Each row was made from one walk, in order. Every step used is in the known rows, and no mark comes twice. Write each row's walk.
Known rows:
zekad/nipulu: [ 0.988  2.784 -1.037  0.375 -0.529 -1.254 -1.656  2.040  0.705 -1.877
 -1.328  2.834 -0.113  1.558 -1.490 -3.500  3.205]
fofab/moro/zekad/tode: [ 0.225  3.143  2.307 -2.797 -2.101 -4.664 -2.366 -0.093  2.033 -1.067
  3.223  0.595 -0.856  1.255  1.625 -0.361 -0.962]
tode/fofab/nipulu/zekad: [-0.939  0.711 -1.885  2.062  2.095 -1.349  3.783  1.315  0.138 -2.019
  1.026  2.344  1.184 -0.031  1.973  0.228  0.989]
moro/fofab/nipulu/zekad/tode: [-1.510  1.339 -0.801 -0.997 -0.288 -4.327  2.216  0.063  2.462 -2.070
  0.702  0.568  2.521  1.181  2.163  0.752 -0.456]
fonav/zekad/nipulu/fofab: [-3.141  2.267 -0.780  3.787  1.625 -1.390  0.645  1.515  2.593 -3.365
  1.981  3.965  1.780 -1.002  0.997 -2.691  1.766]
tode/fofab/moro: [ 2.613  3.542 -0.782  0.257  1.650 -0.125  2.729  0.959  0.164 -0.452
  3.569  3.346  0.960  1.123  2.094 -1.312 -1.277]
fofab/nipulu: [-0.326  1.424 -1.964 -2.083  0.449 -1.370  1.074  2.343  1.249 -2.032
 -1.410  2.482  1.678  0.996 -0.138 -1.743  2.388]
zekad/tode: [ 0.452  2.846  0.601 -1.853 -1.429 -3.162  0.691  0.567  1.497 -0.590
  1.499  1.164  0.322  0.429 -0.171 -0.748 -1.528]
tode/fofab/moro/zekad/nipulu: [ 0.213  2.932  0.853  1.912  0.782 -2.280 -0.825  1.811  0.116 -2.671
  1.648  3.993 -0.144  0.642  1.248 -2.996  1.548]
gevusi/fonav: [ 0.409  2.405 -1.144 -2.156 -0.455  1.823 -2.653 -1.116 -0.081  0.796
  0.046  0.846 -1.842  1.485  0.535 -0.544  0.257]
nipulu/zekad: [ 1.773  1.621 -1.363  0.860 -0.337 -0.575 -2.211 -0.899  0.904  0.500
  2.542 -0.730 -1.348  2.174  0.575  0.878  1.199]
fonav/zekad: [ 0.109  2.215  0.337  1.052  1.238 -1.447 -2.255  1.771  2.770 -0.792
  2.946  1.321  0.493  0.547  0.391 -0.387 -0.129]
fonav/zekad/tode/fofab: [-1.934  2.525  2.299  2.619  1.827 -4.308  3.487  1.990  2.023 -1.866
  4.302  3.121  1.705 -2.268  1.681  0.039 -4.032]
moro/zekad/tode: [-0.709  2.315  2.262 -1.538 -1.810 -4.617 -2.303 -0.243  1.695 -0.625
  2.063 -0.283 -0.484 -0.153 -0.165  0.099 -1.060]
fonav/zekad/moro/fofab/nipulu: [-2.417  3.973  0.244  1.363  4.134 -1.619 -1.587  2.304  3.112 -2.817
  2.795  3.650  3.502  2.620  1.889 -0.413  1.706]
moro/zekad/nipulu: [-0.230  2.152  0.576  0.685 -1.023 -2.452 -4.399  1.387  0.822 -1.938
 -0.712  1.411 -0.997  0.997 -1.421 -2.641  3.580]
moro/zekad/tode/fofab/nipulu: [-3.301  1.175  1.723 -0.094  0.551 -5.244  3.651  2.096  0.914 -3.073
  0.667  2.824  1.876 -2.220  1.311 -0.620 -1.254]

Which walk is each row?
[ 1.538  4.657 -0.563  2.377  2.187  0.216 -3.607 -2.316  1.028  0.756
  4.941  0.036  0.214  4.796  1.867  1.454  1.058] : nipulu/zekad/moro/fofab
[ 0.010  2.747 -0.579 -0.242  0.336 -0.759 -0.857 -1.587  1.523 -0.607
  4.584  0.871  0.857  0.734  2.954 -0.486 -0.005] : nipulu/fofab/moro/zekad
[-1.372  2.891 -1.116  0.770  1.608 -0.950 -2.304  0.420  1.055 -1.869
  1.603  2.263 -0.706  3.407  1.261  0.242  4.396] : fofab/nipulu/zekad/moro
[ 0.462  2.063 -2.240 -1.688  1.534 -1.055  1.811  1.328  1.811 -1.637
 -0.580  1.818  4.013  1.762  0.786 -1.347  0.941] : moro/fofab/nipulu
[-0.850  2.662 -2.112  1.845  0.412 -0.305  1.995  0.288  0.909 -2.254
  0.368  3.482  1.532 -0.194  0.185 -3.211  2.273] : zekad/nipulu/fofab
[ 0.819  2.803  0.578 -0.615 -1.249 -2.433 -4.670  1.496  1.283 -2.319
  0.505  2.303 -1.231  2.267  0.175 -3.173  3.690] : fofab/moro/zekad/nipulu
[ 0.772  3.776  0.994 -0.639  0.341 -3.121  4.411  1.012  0.699 -1.248
  3.825  3.600  1.269  0.061  2.554 -1.074 -3.293] : zekad/tode/fofab/moro
[-4.044  3.691  0.169 -0.002  3.592  0.477 -3.233  0.647  2.251 -2.326
  1.452  3.556  1.570  2.621  2.824 -0.021  1.255] : gevusi/fonav/zekad/moro/fofab/nipulu
[ 2.035  5.614 -0.334  0.713  2.527  0.564 -2.262 -1.060  1.060  0.462
  3.924  1.665  1.816  4.032  0.669 -0.298  0.290] : zekad/moro/fofab
[-1.971  1.934 -0.495  2.290 -0.034 -1.502 -1.130 -0.323  1.027 -2.370
  0.986  2.038  0.742 -0.547  0.410 -2.497  2.555] : moro/zekad/nipulu/fofab
[ 0.520  2.929  0.761  1.026 -0.010 -3.398  3.273 -0.318  0.773 -0.926
  5.032  2.041 -0.368  0.649  3.543  0.801 -2.713] : nipulu/zekad/tode/fofab/moro
[-2.169  3.075 -0.713  2.470  1.275 -1.506  0.279  1.761  2.789 -3.810
  3.078  4.831  1.620  0.299  2.688 -3.015  1.771] : fonav/zekad/nipulu/fofab/moro
[-1.488  3.094  1.166 -1.083 -1.222 -3.806  0.819 -1.710  1.976 -1.379
  4.839  1.242  0.740 -0.441  3.422 -0.221 -1.902] : nipulu/fofab/moro/zekad/tode
[-2.020  0.726 -0.505 -1.232 -1.239 -4.681  1.427  0.992  1.894 -2.440
 -0.076  1.089  0.103  0.349  1.342  0.378  1.149] : fofab/nipulu/zekad/tode
[-1.818  2.978 -0.895  3.285  3.564 -0.665  1.553  0.759 -0.219 -2.155
  2.793  3.791  0.365  1.679  2.155  0.551  2.441] : tode/fofab/nipulu/zekad/moro
